In the rows, zero is written as 100.
Known rows, with every step that occurs:
ledif-lofi-ditot-bepot-zalur-sovel: [125,81,118,82,95,110,41,78,103,117,98,89,96,46,98,111,63,81]
sovel-ledif: [116,111,104,101,104,109,91,94,121,106,94,94,104,78,104,96,84,118]
bepot-zalur-sovel-ledif: [128,122,108,94,113,85,68,91,117,98,110,96,101,57,97,107,60,106]
bepot-zalur-sovel: [117,114,114,92,104,91,81,95,105,95,114,96,102,67,92,111,73,89]
ledif-sovel-ditot-bepot: [110,98,120,82,112,113,81,95,110,115,76,83,98,88,101,105,88,93]
zalur-sovel-ledif-lofi-ditot: [124,102,110,93,98,108,55,87,112,123,101,94,101,58,122,99,72,116]
ditot-sovel: [99,114,110,97,90,123,93,99,101,108,96,90,103,81,102,101,102,110]
zalur-sovel-ditot-lofi: [111,115,120,89,90,99,92,92,99,124,73,89,108,79,96,104,60,100]
ditot-bepot: [111,86,111,95,103,129,88,86,111,111,91,89,106,83,93,100,83,80]
zalur-sovel-ditot: [118,128,115,93,96,96,88,98,106,111,100,90,110,82,108,108,65,98]
ledif-lofi-zalur-sovel: [106,96,115,95,99,110,58,91,99,98,114,99,113,59,114,101,94,97]
lofi-zalur-sovel: [104,107,109,97,110,113,69,92,103,92,124,98,112,73,106,103,94,91]
lofi-zalur: [98,101,107,97,99,115,86,95,106,93,106,94,107,79,101,99,116,104]
sovel-ledif-lofi-ditot: [120,95,108,94,89,113,69,92,116,120,88,91,97,62,116,94,92,131]
lofi-ditot-bepot-zalur: [119,84,112,82,100,117,71,85,111,111,91,85,89,66,82,108,82,91]
sovel-ledif-lofi-ditot-bepot: [124,78,109,90,95,129,54,77,116,130,79,87,99,58,109,94,75,108]
bepot-zalur-sovel-ledif-lofi-ditot: [131,106,112,88,98,89,46,88,111,113,102,94,93,42,110,106,65,117]
ledif-lofi-zalur-sovel-ditot-bepot: [119,96,119,86,98,113,44,78,99,113,93,86,115,54,110,106,67,83]
ledif-sovel-ditot: [104,114,119,84,104,95,93,109,109,108,86,88,97,92,109,104,105,115]
bepot-ledif: [109,99,108,94,105,115,98,94,113,121,106,95,103,76,88,99,97,93]
ledif-sovel-ditot-lofi-zalur: [92,96,121,79,102,102,80,100,99,112,66,87,98,80,94,99,120,124]
bepot-zalur-sovel-ditot-lofi: [117,117,121,83,91,78,83,91,98,115,72,88,100,63,82,111,55,104]

Rows:
[101,108,111,90,86,129,87,99,102,117,97,86,94,83,102,102,108,117]	lofi-ditot-sovel
[119,104,114,90,94,118,90,89,111,116,78,81,106,82,94,104,68,89]	sovel-ditot-bepot
[114,116,104,99,115,108,59,87,114,99,119,97,111,64,111,100,81,107]	lofi-zalur-sovel-ledif
[112,97,105,97,98,109,61,89,112,100,96,96,108,53,113,91,102,129]	sovel-ledif-lofi-zalur
[116,108,115,88,105,117,57,79,104,106,101,85,113,68,100,108,67,77]	lofi-zalur-sovel-ditot-bepot
[133,107,110,92,117,104,54,75,117,105,100,91,100,52,94,108,45,82]	ditot-bepot-zalur-sovel-ledif
[101,88,111,95,93,113,72,94,102,97,98,95,110,62,108,96,116,110]	ledif-lofi-zalur
[92,87,112,93,95,117,88,89,100,109,79,93,106,76,86,94,112,111]	ditot-lofi-zalur
[123,91,116,84,92,117,71,83,109,140,76,85,107,55,92,99,71,88]	sovel-ditot-bepot-ledif-lofi
[125,107,114,82,93,97,80,88,110,106,78,80,99,64,82,110,64,92]	sovel-ditot-bepot-zalur
[103,98,115,88,77,127,72,96,97,123,89,87,97,67,111,99,112,126]	ledif-lofi-ditot-sovel
[124,132,116,87,97,76,81,99,105,99,101,88,102,66,94,116,57,99]	bepot-zalur-sovel-ditot
[108,101,109,96,107,110,61,80,107,112,92,96,109,61,96,96,77,113]	ditot-lofi-zalur-sovel-ledif
[111,124,106,100,95,118,82,94,113,110,91,91,102,72,106,95,90,127]	ditot-sovel-ledif
[114,77,115,88,112,131,37,70,104,126,114,95,113,42,95,101,81,67]	ditot-bepot-ledif-lofi-zalur-sovel
[104,76,117,84,125,129,72,86,115,127,94,92,98,77,90,99,103,75]	ditot-bepot-ledif-sovel
[117,87,115,81,96,120,55,77,107,130,86,85,109,45,87,99,86,92]	sovel-ditot-bepot-ledif-lofi-zalur
[119,102,107,99,93,106,77,92,115,113,87,95,105,63,115,92,86,123]	sovel-ledif-lofi
[98,102,114,87,86,103,91,91,99,114,67,85,106,74,86,98,97,121]	sovel-ditot-lofi-zalur
[122,112,116,90,100,113,75,85,107,116,94,85,110,77,101,109,49,75]	zalur-sovel-ditot-bepot
[112,90,112,91,93,111,82,93,109,125,96,98,107,61,98,96,100,99]	bepot-ledif-lofi
[96,92,115,93,102,114,71,86,95,110,95,96,110,70,93,99,89,95]	ditot-lofi-zalur-sovel
[111,123,113,91,99,101,72,94,103,100,110,89,111,74,106,107,82,101]	lofi-zalur-sovel-ditot
[129,97,120,83,99,114,55,77,106,142,93,88,112,52,97,105,53,75]	zalur-sovel-ditot-bepot-ledif-lofi
[121,119,106,100,110,104,74,90,117,109,111,97,108,75,111,100,65,103]	zalur-sovel-ledif
[107,71,117,78,121,135,64,84,116,138,96,88,89,77,90,101,109,84]	lofi-ditot-bepot-ledif-sovel
[115,113,117,90,92,98,59,94,97,103,103,91,114,58,116,105,80,105]	ledif-lofi-zalur-sovel-ditot
